Known rows, with every way that one mark hangs from another
rumaz[mave[deka[lofif tesota]]]: | -20.2 |   6.1 |  -5.7 |  -1.9 | -21.8 |   1.8 |  -0.6 |  -8.3 |  -0.4 |  13.0 |  36.6 |  -7.2 |  -2.0 |  -4.1 | -10.1 | -34.2 |   0.4 | -21.0 |  -8.3 |
pumo[tesota[deka[lofif]]]: | -21.0 | -25.1 |  -7.1 |  -5.1 |  -3.8 |  -5.8 | -10.2 |   3.1 |  -7.5 |  15.9 |  17.5 |  12.1 |   4.3 |  10.3 | -14.0 |   4.0 |   7.2 | -17.2 | -21.8 |
deka[lofif]: | -10.6 |   2.2 |   0.3 |  -1.4 | -21.8 |  -3.5 |  -5.2 |  -0.1 |  -2.0 |   6.8 |  14.3 |  -8.5 |  11.1 |   5.7 | -13.7 | -11.1 |  -1.8 |  -5.7 |  -5.3 |
rufanep[lofif[deka]]: |   9.2 |  10.6 |  -5.0 |  14.5 |   9.1 |  -1.8 | -11.4 |  -7.3 |  14.2 | -37.3 |  -8.7 |  -9.2 |  15.8 |   5.2 |   8.5 |  15.7 |  -7.1 |   5.3 |   1.5 |
mave[deka[lofif tesota]]: | -27.9 | -10.6 |  -3.7 |   2.3 | -27.3 |   4.6 |   8.0 |  -1.2 |  -2.2 |  16.7 |  29.2 |   3.7 |  -7.0 |   2.3 | -18.0 | -19.9 |  -7.8 | -19.3 |  -4.6 |
lofif[deka[mave tesota] rufanep]: |  -4.2 |  -1.3 |   4.9 |  12.6 |  10.8 |  -2.2 |   5.5 |  -0.1 |  10.7 |  -2.5 |  -3.1 |   0.3 | -14.0 |   2.1 |  -1.5 |  27.6 | -11.0 |  15.6 |   5.7 |
tesota[deka[gepa[rumaz] mave]]: |  25.8 |  -3.4 |   9.0 | -17.8 |  11.9 |   3.2 |  -4.6 |  -8.3 |  -1.1 |  -0.3 | -38.8 |   7.4 |   4.3 | -18.6 |  17.9 |  21.9 |  17.2 |  21.6 |  11.2 |
mave[deka]: |   4.5 |   6.9 |   7.2 |   2.8 | -26.2 |   9.9 |   6.7 |  -9.0 |  -2.0 |   4.7 |   0.9 |  -9.8 |  11.8 |   5.4 |  -9.2 | -27.6 |  -5.4 |  -6.5 |   5.6 |
rumaz[mave[deka]]: |  12.4 |  24.1 |   5.2 |  -1.5 | -20.5 |   6.6 |  -1.5 | -15.6 |  -1.1 |   2.7 |   8.5 | -20.8 |  16.6 |  -1.3 |  -1.8 | -42.4 |   3.7 |  -6.8 |   2.2 |
tesota[deka[lofif]]: | -14.3 |  -7.1 |  -4.8 |  -6.8 |  -5.8 |  -4.7 | -10.3 |  -8.8 |  -3.7 |   7.7 |   5.8 |   0.7 |  13.1 |   0.8 |  -7.8 |   1.8 |   5.8 |  -5.5 | -16.4 |
pumo[tesota[deka]]: |  -0.2 | -25.6 |  -1.5 |   0.4 |   4.4 |   1.5 |  -6.5 |  -6.4 |  -4.0 |   9.1 |  -1.3 |  14.3 |   7.1 |  10.5 |  -3.7 |  12.2 |   7.2 | -11.5 | -13.5 |
rumaz[mave]: |  17.8 |  19.0 |   3.7 |   1.0 |  -7.7 |   0.2 | -10.0 | -15.7 |   3.7 |  -2.6 |   2.9 | -16.9 |  18.5 |  -1.4 |   4.2 | -16.4 |   7.2 |  -1.2 |  -0.5 |
rufanep[lofif[deka[gepa]]]: |  13.8 |   7.3 |  -4.2 |  14.5 |  20.6 |  -2.1 |  -4.9 |  -7.1 |  13.6 | -39.6 | -18.0 |   2.3 |   8.1 |   3.2 |   9.1 |  38.3 | -10.9 |   3.5 |   0.5 |
gepa[rumaz[mave[deka]]]: |  14.6 |  29.6 |   4.2 |  -8.2 | -13.5 |   8.2 |  -8.0 | -14.1 |  -5.1 |  -3.5 |   0.3 | -28.5 |  19.0 |  -9.9 |  15.2 | -61.5 |  13.9 |   2.0 |  10.8 |
pumo[gepa tesota]: |   5.4 | -13.7 |  -7.1 |  11.1 |   3.5 |   0.6 |  -0.7 |  22.2 |   0.0 |   4.1 |   7.0 |   6.4 |   5.1 |  17.5 |  -7.8 | -15.0 |  -6.1 | -11.1 |  -1.7 |
gepa[rumaz]: |  12.5 |   7.0 |   4.7 |  -2.4 |  -6.5 |   4.9 |  -7.0 |  -7.0 |  -2.3 |  -5.4 | -12.8 | -14.0 |  14.7 |  -2.9 |  13.5 | -22.2 |   8.5 |   9.5 |  11.5 |
deka[gepa mave tesota]: |  15.5 | -17.0 |   9.7 |   0.1 |  -3.8 |   4.5 |  11.0 |  -3.3 |   7.5 |   9.6 | -14.4 |  22.0 | -15.8 |  -7.9 |  -3.4 |  43.4 |  -3.9 |   4.0 |  11.4 |
rufanep[lofif]: |  18.8 |   8.0 |  -2.3 |   7.8 | -15.5 |   0.4 |  -5.1 |   1.1 |   7.9 | -29.2 |  -6.5 |  -8.6 |  13.8 |   9.5 |   3.0 |   6.2 |  -4.3 |   4.8 |   4.5 |
mave[deka[gepa[rumaz] lofif]]: |  -8.7 |   9.1 |   0.9 |  -9.7 | -16.1 |   4.4 |   4.2 |   2.3 | -10.3 |   2.9 |   3.3 |  -8.2 |   3.6 |  -5.1 |  -1.5 | -33.1 |   1.0 |  -4.8 |   5.6 |
rumaz[mave[deka[lofif[rufanep] tesota]]]: | -25.1 |  15.9 |  -6.8 |   4.9 | -20.4 |  -3.6 |   7.1 |   5.7 |  -3.8 |   6.6 |  39.5 | -16.3 |  -9.6 |   8.8 | -12.0 | -36.9 |  -7.7 | -11.7 | -10.7 |
pumo[gepa[rumaz[mave]] tesota]: |  14.9 |   8.8 | -10.7 |   0.0 |  16.1 |  -0.8 | -16.2 |  17.4 |  -2.7 |  -4.6 |   6.3 | -12.8 |  12.1 |   2.4 |  17.8 | -47.4 |  12.3 |  -2.2 |   3.4 |
rumaz[mave[deka[gepa]]]: |  17.3 |  20.9 |   5.9 |  -0.7 |  -9.5 |   5.9 |   4.8 | -14.7 |  -0.8 |   0.1 |  -2.2 |  -9.4 |   9.5 |  -2.9 |  -0.9 | -19.6 |   0.4 |  -9.8 |   1.8 |

Rows
|  20.6 |   8.8 |  10.5 |  -5.9 |  20.2 |   2.1 |  -5.3 |  -9.8 |   5.9 |  -9.1 | -32.4 |  -2.6 |   4.6 | -18.3 |  17.0 |  17.7 |   6.2 |  21.7 |  18.3 | | lofif[deka[gepa[rumaz] mave]]
|   6.6 | -23.8 |  -1.9 |  -6.9 |  22.9 |   2.2 |  -5.4 |  -3.5 |  -8.0 |   0.2 | -19.1 |  17.6 |   0.4 |   1.1 |  14.5 |  15.1 |  14.1 |  -4.7 |  -5.8 | | pumo[tesota[deka[gepa[rumaz]]]]
|   0.7 | -23.3 | -11.3 |   5.7 |  18.9 |  -1.1 |  -5.4 |  13.4 |  -1.8 |   5.4 |  -2.0 |  15.5 |   7.1 |  12.9 |  -1.8 |  -1.4 |   2.1 | -10.8 | -12.7 | | pumo[gepa tesota[deka]]
| -18.0 |  11.7 |  -7.3 |  -8.6 | -14.5 |   3.2 |  -7.0 |  -6.2 |  -4.7 |   6.5 |  29.2 | -15.0 |  -0.1 | -12.7 |   7.1 | -53.5 |  10.8 | -10.5 |   0.3 | | gepa[rumaz[mave[deka[lofif tesota]]]]
| -13.1 | -23.2 |  -7.7 | -12.1 |  14.9 |  -4.9 |  -9.6 |   4.5 | -11.2 |   6.7 |  -0.2 |  15.8 |  -1.0 |   1.1 |   4.3 |   6.8 |  14.1 |  -9.8 | -14.3 | | pumo[tesota[deka[gepa[rumaz] lofif]]]
| -20.5 |  -9.2 |  -4.0 |  -4.1 |  -8.9 |   5.8 |   9.4 |   1.0 |  -6.3 |   6.6 |  12.1 |   7.8 | -13.2 |  -8.2 |   0.9 | -16.8 |  -1.6 | -12.1 |   3.5 | | mave[deka[gepa[rumaz] lofif tesota]]
|  13.7 | -20.5 |  -3.4 |  -5.2 |  10.1 |  -0.7 |  -4.4 |  20.3 |   0.7 |  13.0 | -10.0 |  15.6 |   2.3 |   3.9 |  -5.0 |   6.6 |   5.7 |   3.2 |  -1.4 | | pumo[gepa tesota[deka[mave]]]
|  -9.4 |   9.0 |  -0.3 |   6.0 |  -8.6 |  -8.5 |   8.9 |  14.0 |  -5.2 |  -2.3 |   7.4 |  -5.1 |  -3.8 |  17.3 | -14.7 |   8.9 | -13.6 |   0.4 |  -7.8 | | deka[gepa lofif[rufanep]]
|  13.3 |  13.4 |  10.5 |   8.2 |  14.6 |  -4.0 |   7.7 |   3.0 |   7.0 |  -8.8 | -21.9 |  -3.8 |  -4.2 |   3.0 |  -1.8 |  34.1 | -11.3 |  20.8 |   7.9 | | lofif[deka[gepa mave] rufanep]
|  -0.7 |   1.8 |   3.6 |  -9.8 |  -1.4 | -10.1 |   5.1 |  12.1 |  -4.2 |   5.8 |  -9.1 |   4.4 |  -6.9 |   3.1 | -11.4 |  29.6 |  -1.4 |  14.7 |  -8.0 | | tesota[deka[gepa lofif[rufanep] mave]]
|   9.6 |  -4.8 |  -2.1 |   9.4 |   7.5 |  -0.4 |  -5.8 |  -3.1 |  19.9 | -25.2 |  -7.4 |   7.7 |  -5.6 |  -6.6 |   7.5 |  39.8 |  -5.9 |  12.4 |  10.1 | | rufanep[lofif[deka[mave tesota]]]
|  22.4 |  13.3 |   3.1 |   3.9 |   0.4 |  -1.5 | -10.4 |  -0.8 |  16.5 | -28.7 | -16.9 |  -9.6 |  11.0 |  -4.5 |   5.2 |  23.0 |  -3.6 |  19.5 |  12.6 | | rufanep[lofif[deka[mave]]]
|   3.3 |  -8.3 |   5.0 | -16.7 |  -3.3 |  -5.4 |  -2.0 |  -1.6 |  -0.9 |  12.4 | -12.3 |  13.1 |   0.3 | -10.0 |  -9.2 |  32.5 |   6.9 |   6.1 |  -5.4 | | tesota[deka[gepa lofif mave]]
|   9.7 |  13.4 |  -9.2 |  -1.5 |   3.2 |   5.8 |  -7.2 |  17.6 |  -6.8 |   0.0 |  12.8 | -15.9 |  10.1 |   2.2 |  11.5 | -72.3 |   8.8 |  -8.4 |   6.1 | | pumo[gepa[rumaz[mave[deka]]] tesota]
|  -6.0 |   5.4 |   3.0 |  -9.9 | -13.4 |  -9.6 |  -1.6 |  11.2 |  -4.7 |   8.8 |   0.8 |  -7.9 |   0.5 |   5.1 | -12.9 |   7.1 |   2.0 |  17.1 |  -7.0 | | tesota[deka[lofif[rufanep] mave]]
|  -8.0 |  24.4 |  -0.8 |  -6.7 | -28.9 |   0.0 |  -5.8 |  -6.9 |  -4.3 |   8.5 |  26.7 | -22.4 |  14.9 |  -2.1 | -11.9 | -51.0 |   3.5 | -13.1 |  -6.0 | | rumaz[mave[deka[lofif]]]
|   1.6 |  -4.8 |   5.8 |  13.1 |  22.2 |  -2.5 |  13.1 |   0.8 |  10.3 |  -5.0 | -13.0 |  12.3 | -21.2 |   0.7 |  -0.2 |  50.1 | -14.9 |  13.8 |   5.4 | | lofif[deka[gepa mave tesota] rufanep]
|  -8.2 |  30.9 |  -0.8 |  -0.4 | -15.3 |  -5.4 |   8.3 |   8.2 |  -7.7 |  -1.1 |  20.7 | -19.9 |  -0.3 |  10.1 | -13.2 | -30.4 |  -8.6 |  -6.6 |  -8.9 | | rumaz[mave[deka[gepa lofif[rufanep]]]]
|  30.9 |   6.0 |  13.3 | -12.3 |  -4.1 |   4.8 |   0.7 |  -0.1 |   0.4 |  -0.6 | -31.3 |  -1.8 |   2.6 | -13.4 |  11.8 |   7.7 |   9.4 |  20.8 |  22.2 | | deka[gepa[rumaz] mave]
|  14.3 |  -5.6 |   1.1 |  -8.0 |  21.5 |   2.7 |  -5.4 | -15.0 |  -4.5 |  -8.2 | -31.2 |   6.8 |   9.5 |  -9.9 |  20.9 |  14.7 |  13.1 |   7.3 |   0.1 | | tesota[deka[gepa[rumaz]]]
| -10.6 |  -6.6 |  -2.6 |  23.9 |  31.6 |  -2.6 |  11.6 |  -5.7 |   8.1 | -12.7 |  -4.2 |  12.1 | -16.2 |   9.6 |   3.1 |  42.9 | -18.4 |  -0.1 |  -5.8 | | lofif[deka[gepa tesota] rufanep]
|   0.3 |  -9.8 |   1.7 |   1.1 |  -0.4 |  12.6 |  13.1 |  -7.5 |  -3.2 |   0.3 |  -7.4 |   9.0 | -11.2 |  -8.0 |  10.4 |  -8.9 |  -1.1 |  -5.9 |  11.5 | | mave[deka[gepa[rumaz] tesota]]
| -10.9 |   3.5 |   2.2 |  -2.7 | -23.2 |   2.7 |   9.4 |   0.0 |  -5.8 |   9.1 |  10.3 |  -0.6 |   1.5 |   3.4 | -18.6 | -14.3 |  -8.7 | -14.3 |  -3.0 | | mave[deka[gepa lofif]]
|  -2.1 | -14.7 |   3.5 |   8.5 |  -7.6 |  11.0 |  18.3 |  -9.1 |   1.2 |   6.4 |   0.1 |  17.7 | -12.6 |   0.8 |  -6.9 |  10.5 | -10.7 | -15.1 |   3.1 | | mave[deka[gepa tesota]]
| -10.0 |  39.5 |  -3.3 |  -6.9 | -20.2 |  -3.2 |  -4.3 |   8.5 | -11.1 |  -4.2 |  22.8 | -39.6 |   9.2 |   3.4 |   3.5 | -71.7 |   4.7 |   5.1 |  -0.1 | | gepa[rumaz[mave[deka[lofif[rufanep]]]]]
|   8.2 |  -9.1 |   5.4 |  -0.6 |  27.5 |   3.4 |  -0.9 | -11.3 |   9.1 |  -4.3 | -23.6 |  13.3 | -11.7 | -21.1 |  19.1 |  33.8 |   3.7 |  14.8 |  16.4 | | lofif[deka[gepa[rumaz] mave tesota]]
|  -4.5 | -12.1 |  -2.6 |   9.9 |  36.7 |   3.6 |  -1.6 | -17.0 |   7.1 | -12.3 | -15.3 |  13.0 |  -6.8 | -12.3 |  21.8 |  26.0 |  -0.3 |   0.6 |   4.9 | | lofif[deka[gepa[rumaz] tesota]]
|   0.7 | -11.0 |   6.0 |   6.3 |   8.9 |   3.0 |  -1.8 | -13.0 |  14.1 |   4.9 |  -6.2 |   9.2 |  -5.6 | -11.2 |   0.5 |  29.8 |  -2.7 |   7.3 |   8.6 | | lofif[deka[mave tesota]]
|  -8.9 |  -6.7 |   3.0 |   0.7 | -10.4 |  -7.0 |  15.0 |  19.5 |   0.6 |   9.3 |   8.4 |  11.2 | -25.5 |   5.4 | -15.8 |  32.6 | -12.3 |   7.6 |   0.8 | | deka[gepa lofif[rufanep] mave tesota]
|  -7.5 | -17.4 |  -1.3 |  17.2 |  30.2 |   2.3 |   4.6 | -19.5 |  11.4 |  -5.7 |  -8.1 |  20.8 |  -8.2 |  -4.1 |   5.0 |  45.0 | -10.1 |  -9.2 |  -3.4 | | lofif[deka[gepa tesota]]
| -27.0 |  -5.7 |  -6.4 |  10.8 | -12.5 |  -6.5 |   7.6 |  11.9 |  -1.0 |   4.5 |  26.6 |  -1.1 | -13.0 |  15.5 | -14.0 |   2.2 | -12.6 |  -4.7 |  -9.9 | | deka[lofif[rufanep] tesota]
|   4.3 |  21.2 |  -2.9 | -11.7 |   2.4 |  -5.4 | -13.3 |  -4.2 |  -4.3 |  -5.3 |   4.4 | -15.1 |  10.4 | -11.2 |  12.6 | -21.2 |  13.3 |   1.0 |  -1.0 | | deka[gepa[rumaz[mave]] lofif]
| -16.2 |   2.8 |  -4.8 |  -1.5 | -10.1 |   0.7 |   6.3 |  -7.7 |  -0.6 |  10.1 |  26.7 |   5.3 |  -9.3 |  -6.0 |  -9.1 | -11.9 |  -2.7 | -22.5 |  -8.8 | | rumaz[mave[deka[gepa lofif tesota]]]
|  14.3 |  -6.7 |  -3.8 | -10.5 |  28.9 |  -1.2 | -14.4 | -10.8 |  -6.3 |  -3.3 | -11.8 |   7.0 |   5.7 |  -5.7 |  22.2 |   1.5 |  22.5 |  -5.6 |  -9.2 | | pumo[tesota[deka[gepa[rumaz[mave]]]]]
| -26.4 |  -4.3 |  -4.3 |   9.5 | -14.0 |  -0.4 |  22.5 |  13.5 |  -6.2 |   6.7 |  22.2 |   6.8 | -22.6 |  13.7 | -19.1 |  -0.5 | -19.7 | -12.6 |  -7.3 | | mave[deka[gepa lofif[rufanep] tesota]]
|  -9.2 | -13.6 |   3.4 |  -5.7 | -23.5 |  -1.9 |   0.9 |   4.5 |   4.5 |  19.0 |  15.6 |   8.3 |  -9.9 |  -5.8 | -14.2 |  12.2 |  -0.3 |   1.1 |   3.9 | | deka[lofif mave tesota]
|   3.5 |  11.3 |   7.7 |  -3.7 | -17.5 |  -8.6 |  10.3 |  20.5 |  -2.5 |   5.3 |  -0.8 |  -5.1 |  -8.6 |   8.2 | -18.1 |  16.8 |  -9.4 |  14.4 |   3.6 | | deka[gepa lofif[rufanep] mave]
|  -2.1 |  -4.6 |   3.5 | -17.4 | -14.9 |  -4.8 |  -9.2 |  -3.0 |  -0.8 |  15.1 |  -3.1 |   1.7 |   7.9 |  -8.6 | -10.8 |   9.4 |  10.1 |   8.7 |  -4.9 | | tesota[deka[lofif mave]]
|  12.4 | -22.9 |   6.8 |  -9.8 |  -4.6 |   0.7 |  -5.4 |   0.2 |  -1.2 |  17.0 | -10.7 |  14.0 |   1.7 |   2.0 |  -7.1 |  19.3 |  11.4 |   2.1 |  -2.7 | | pumo[tesota[deka[mave]]]
| -20.7 |  16.9 |   0.7 |   3.7 | -32.7 |  -1.3 |  10.5 |  14.0 |  -8.9 |   5.2 |  23.7 | -21.4 |   1.2 |  18.1 | -21.3 | -39.1 | -13.6 |  -3.4 |  -4.6 | | mave[deka[lofif[rufanep]]]
| -13.8 |  -4.1 |   2.1 |   0.4 | -21.6 |  -6.7 |   8.5 |  18.7 |   1.1 |  12.1 |  18.3 |  -0.8 | -17.4 |   6.7 | -16.7 |  10.0 |  -8.3 |   9.8 |   1.1 | | deka[lofif[rufanep] mave tesota]
|   3.5 | -18.2 | -13.1 |  -1.8 |  26.8 |   0.8 | -11.5 |  15.6 |  -5.9 |  -1.5 |  -9.0 |   7.5 |   8.8 |   4.5 |  15.8 | -19.8 |  11.6 |  -1.2 |  -4.1 | | pumo[gepa[rumaz] tesota[deka]]
|   6.3 | -15.0 |   6.7 |   6.8 |  20.4 |   2.2 |   5.3 | -12.4 |  13.7 |   1.9 | -16.0 |  21.7 | -13.5 | -12.9 |   1.9 |  53.0 |  -5.9 |   5.1 |   7.9 | | lofif[deka[gepa mave tesota]]
|   4.6 | -28.7 |  -0.3 |   0.8 |  15.6 |   0.3 |   0.2 |  -5.0 |  -4.2 |   6.0 | -11.6 |  25.1 |  -0.6 |   9.0 |  -2.7 |  34.4 |   4.1 | -14.2 | -14.2 | | pumo[tesota[deka[gepa]]]
|  14.7 |  23.5 |   0.3 |   0.6 |  35.3 |  -1.1 | -15.3 | -22.8 |   5.0 | -19.4 | -17.2 | -13.7 |  14.8 | -15.8 |  28.1 |  -3.8 |  11.1 |   6.3 |   3.9 | | lofif[deka[gepa[rumaz[mave]]]]
| -12.6 |  18.7 |  -0.3 |  -3.1 | -14.8 |  -0.2 |  11.3 |  16.4 | -13.1 |  -4.2 |   6.5 | -17.6 |  -4.6 |   8.3 |  -3.2 | -35.5 |  -7.7 |   4.5 |   2.7 | | mave[deka[gepa[rumaz] lofif[rufanep]]]
|  -8.7 |  -1.7 |  -4.1 |  16.3 |  38.5 |  -0.7 |   6.1 |  -3.4 |   4.1 | -18.9 | -12.2 |   4.2 | -15.1 |   0.6 |  19.5 |  24.1 |  -8.4 |   9.3 |   2.7 | | lofif[deka[gepa[rumaz] tesota] rufanep]
|   7.4 |  -8.8 |  -8.1 |   4.1 |  10.5 |   2.3 |  -6.6 |  24.2 |  -4.6 |  -1.5 |  -0.6 |  -1.4 |   6.9 |   9.4 |   9.5 | -33.5 |   3.6 |  -1.5 |   6.9 | | pumo[gepa[rumaz] tesota]
